Every row comes from one small tree of marks. The marks that hang from a mark follow it in brackets, in alphabetical order. Every link used is in the known rows. Which tree was each row made from?
In the rows, zero is written as 128.
Known rows:
kobeli{nuge refiv{kina tovu{lero{zinu}}}}: [111 145 139  93 139  99 142 189 143  83 193 135  91 142 104 134 127  85
 151 135 151]
zinu{lero{tovu{refiv}}}: [150 147 149 123 133 176 115 109  38 135 118  95 133 125 129 208 162 100
 131  81 111]
zinu{lero{tovu{refiv{kina kobeli}}}}: [126 158 117  97 107 164  94 129  96 152 166  72 126  90 140 162 145 129
 142  86  92]
refiv{kina kobeli}: [100 145 108 148 103 126 127 119 137 138 158 117 128  96 140  91  96 150
 122 126 121]
lero{tovu{refiv{kina kobeli}} zinu}: [ 93 158 134  64 108 141 130 148 149 158 200  79 134 105 166 144 185 105
 170 130 119]
biret{kobeli sasolof{refiv{kina tovu}}}: [137 134 158 148 154 115  77  99 176 150  86 126 160 160 145 119 129 252
  91 149 122]
kobeli{refiv}: [111 154 150 154 114 121 161 129  82  79 118 165 102 154 125 131 130  95
 117  94 141]
kobeli{nuge refiv{kina tovu}}: [114 141 137 118 140  91 139 159 128  99 151 180  95 140 130 108 118 125
 100 101 149]
tovu{lero{zinu} refiv{kina kobeli{nuge}}}: [130 135 103  78 101 130 141 170 168 134 179  68 116  68 129 141 104  84
 172 181 147]
tovu{lero refiv{kina kobeli{nuge}}}: [134 122  83 104 113 132 124 135 146 144 141 104 103  61 119 120  72  99
 149 161 142]
refiv{kina kobeli{nuge}}: [117 142  92 136 115 107 148 142 145 141 152 130 104  82 149  89  85 151
 120 152 135]
kobeli{refiv{kina}}: [ 81 169 131 159 106 118 150 145 115  91 145 157 105 137 130  98  96 128
 117 101 145]
refiv{kina}: [ 94 152 121 172 120 128 138 116 111 132 131 131 140 117 130  98  84 155
 115 130 139]
kobeli{nuge refiv{kina tovu{lero}}}: [118 138 121 119 150 100 125 158 119  91 150 166  75 135  93 117  89  99
 122 114 145]
biret{kobeli{refiv{tovu}}}: [151 123 171 139 150 102 117 126 123  70 122 176 129 190 135 158 181 122
 117  81 106]
refiv{kina tovu{lero}}: [116 120 121 144 146 132 100 104 116 126 141 123 127 119  84 120  86 125
 127 107 124]
lero{tovu{refiv} zinu}: [116 148 161  94 129 154 151 126  91 139 147  98 141 141 154 188 201  74
 160 128 136]
refiv{kina kobeli tovu}: [118 120 126 119 119 108  99 113 146 143 169 127 139 108 126 100 122 150
 112  92 110]
tovu{lero{zinu} refiv{kina kobeli}}: [111 138 119  89  89 140 126 148 166 132 179  59 147  73 115 135 112  91
 180 152 135]
lero{tovu{refiv{kina kobeli{nuge}}} zinu}: [111 158 115  55 121 127 146 168 155 160 195  88 115  97 176 142 176 103
 161 160 132]
biret{kobeli{nuge} sasolof}: [169 139 135 162 142 116 119 103 131 127  94 125 112 171 170 163 121 173
 107 194 129]
sasolof{biret nuge refiv}: [106  75 122 196 139 190 179 103 101 167  10 178 197 161 114  91 131 155
 100 114 129]
sasolof{biret}: [125  98 107 185 138 142 147 101  73 131  81 150 171 144 117 104 117 123
 122 126 141]
lero{tovu zinu}: [109 164 157 124 144 143 155 129  84 123 160 110 127 162 151 165 191  95
 148 129 121]

Which tree is each row?
[ 94 147 154 104 123 112 125 166 139  78 190 121 113 145  93 135 134  88
 155 100 139]
kobeli{refiv{kina tovu{lero{zinu}}}}
[142 116 158 120 143 129 123 118 105 105 158 106 143 139  95 167 150  81
 147 121 131]
refiv{tovu{lero{zinu}}}
[127 133  99 102  99 119 141 141 154 153 140 119 124  66 153 113  99 129
 124 149 146]
tovu{refiv{kina kobeli{nuge}}}
[135 161 162 159 118 116 113 107 129  83 108 140 101 202 151 158 143 151
 116 140 123]
biret{kobeli{refiv} sasolof}
[129 159 112 126 111 113 135 127 164 165 106 117 100  94 146  82  78 219
  86 182 150]
biret{sasolof{refiv{kina kobeli{nuge}}}}
[167 104 129 105 138  96 127 116 117 129 147 151 115 116 137 133 145 113
  99 117 119]
refiv{kobeli{nuge} tovu}
[125  90 108 138 144 115 122 127 147 162  87 151 189 106 112  50 123 194
 106  97 120]
sasolof{biret refiv{kina kobeli tovu}}
[179  67  99 126 180 112 133 132 113 149  64 161 139 107  82  92 119 126
 117 129 124]
sasolof{biret refiv{kobeli{nuge} tovu{lero}}}
[151 111 152  94 124 120 111 130 129 107 182  93 131 119  98 155 156  76
 158 117 109]
refiv{kobeli tovu{lero{zinu}}}
[158 129 161 132 145 116  66 105 130  79 119 139  88 203 101 178 142 120
 127 119 113]
biret{kobeli{refiv{tovu{lero}}} sasolof}
[133 117 111 110 132 100 118 135 152 145 167 140 114 100 144  98 115 149
 108 123 126]
refiv{kina kobeli{nuge} tovu}
[141 155 106  84 123 153 111 155  97 156 163  83 101  84 155 163 135 127
 131 116 110]
zinu{lero{tovu{refiv{kina kobeli{nuge}}}}}
[108 130 110 141 112 157 118 109 117 136 114 101 140  88  99 129  68 105
 151 135 151]
tovu{lero refiv{kina}}
[ 96  55 116 148 134 169 132 122 169 192  74 165 198 138 117  59 139 185
  98  87 104]
sasolof{biret nuge refiv{kina kobeli tovu}}
[127 112  75 149 142 111 163 155 143 167  70 151 150  87 133  39  90 193
 106 155 142]
sasolof{biret refiv{kina kobeli{nuge}}}
[ 96 141 147 129 124 106 121 139 120  92 157 166 120 148 118 108 129 130
 106  73 139]
kobeli{refiv{kina tovu}}
[149 110 115 113 105 143 122  95 106 131 114  99 123  86 100 150 109  70
 154 122 122]
tovu{lero refiv{kobeli}}
[171  77 144 170 190 119 123 112 124 137  33 173 210 173 123 112 173 192
 109 114 111]
sasolof{biret{kobeli} refiv{tovu}}
[ 95 166 112 144 115 103 168 166 121  97 139 166  82 130 143  98  92 125
 112 130 156]
kobeli{nuge refiv{kina}}
[139 115  96 112 141 106 100 134 141 136 163 124  95  93 106 110  88 117
 129 132 121]
refiv{kina kobeli{nuge} tovu{lero}}
[118 127 134  96 116 119 101 142 163 125 209  83 133 103 102 124 129 112
 158 128 116]
refiv{kina kobeli tovu{lero{zinu}}}
[133 116 165 183 130 181 133  81 158 160  27 140 159 198 154 150 143 205
  93 163 106]
biret{kobeli sasolof{nuge refiv}}
[115 127  99 115  98 144 109 114 141 142 139  91 127  72 104 123  82 102
 157 130 131]
tovu{lero refiv{kina kobeli}}
[137 132 148 114 103 151 146 123 105 112 131  88 150 109 103 181 134  58
 170 150 149]
tovu{lero{zinu} refiv}
[176  98 115 105 147 107 113 117 111 122 142 139  91 111 102 140 119  83
 124 123 114]
refiv{kobeli{nuge} tovu{lero}}
[123 146 148  67 113 144 140 133 116 144 174  89 134 120 160 176 215  70
 167 122 116]
lero{tovu{refiv{kobeli}} zinu}
[156 148 161 174 144 131 121  87 134 132  48 129 147 165 147 145 129 221
  99 166 126]
biret{kobeli sasolof{refiv}}
[121 113 151 147  93 179 140  80 145 175  63 134 134 150 135 116 127 174
  89 134 117]
biret{sasolof{nuge refiv{kobeli}}}
[149 109 105 171 161 106 162 162 113  87  76 186 127 189 153 117 147 118
 132 143 132]
sasolof{biret{kobeli{nuge refiv}}}
[171  80 113 140 188 106 117 153 115  85  88 184 117 191 100 133 150  90
 139 122 119]
sasolof{biret{kobeli{nuge refiv{tovu{lero}}}}}
[125 112 151 183 119 181 111  71 147 151  78 126 145 210 156 167 146 167
 107 160 104]
biret{kobeli sasolof{nuge}}
[111 129 114 116  87 135 125 116 148 150 140 107 145  72 146 114 109 133
 130 122 137]
tovu{refiv{kina kobeli}}
[153 147 135 156 144  96 158 155 123  73 103 178  94 173 158 144 149 121
 123 139 128]
biret{kobeli{nuge refiv}}
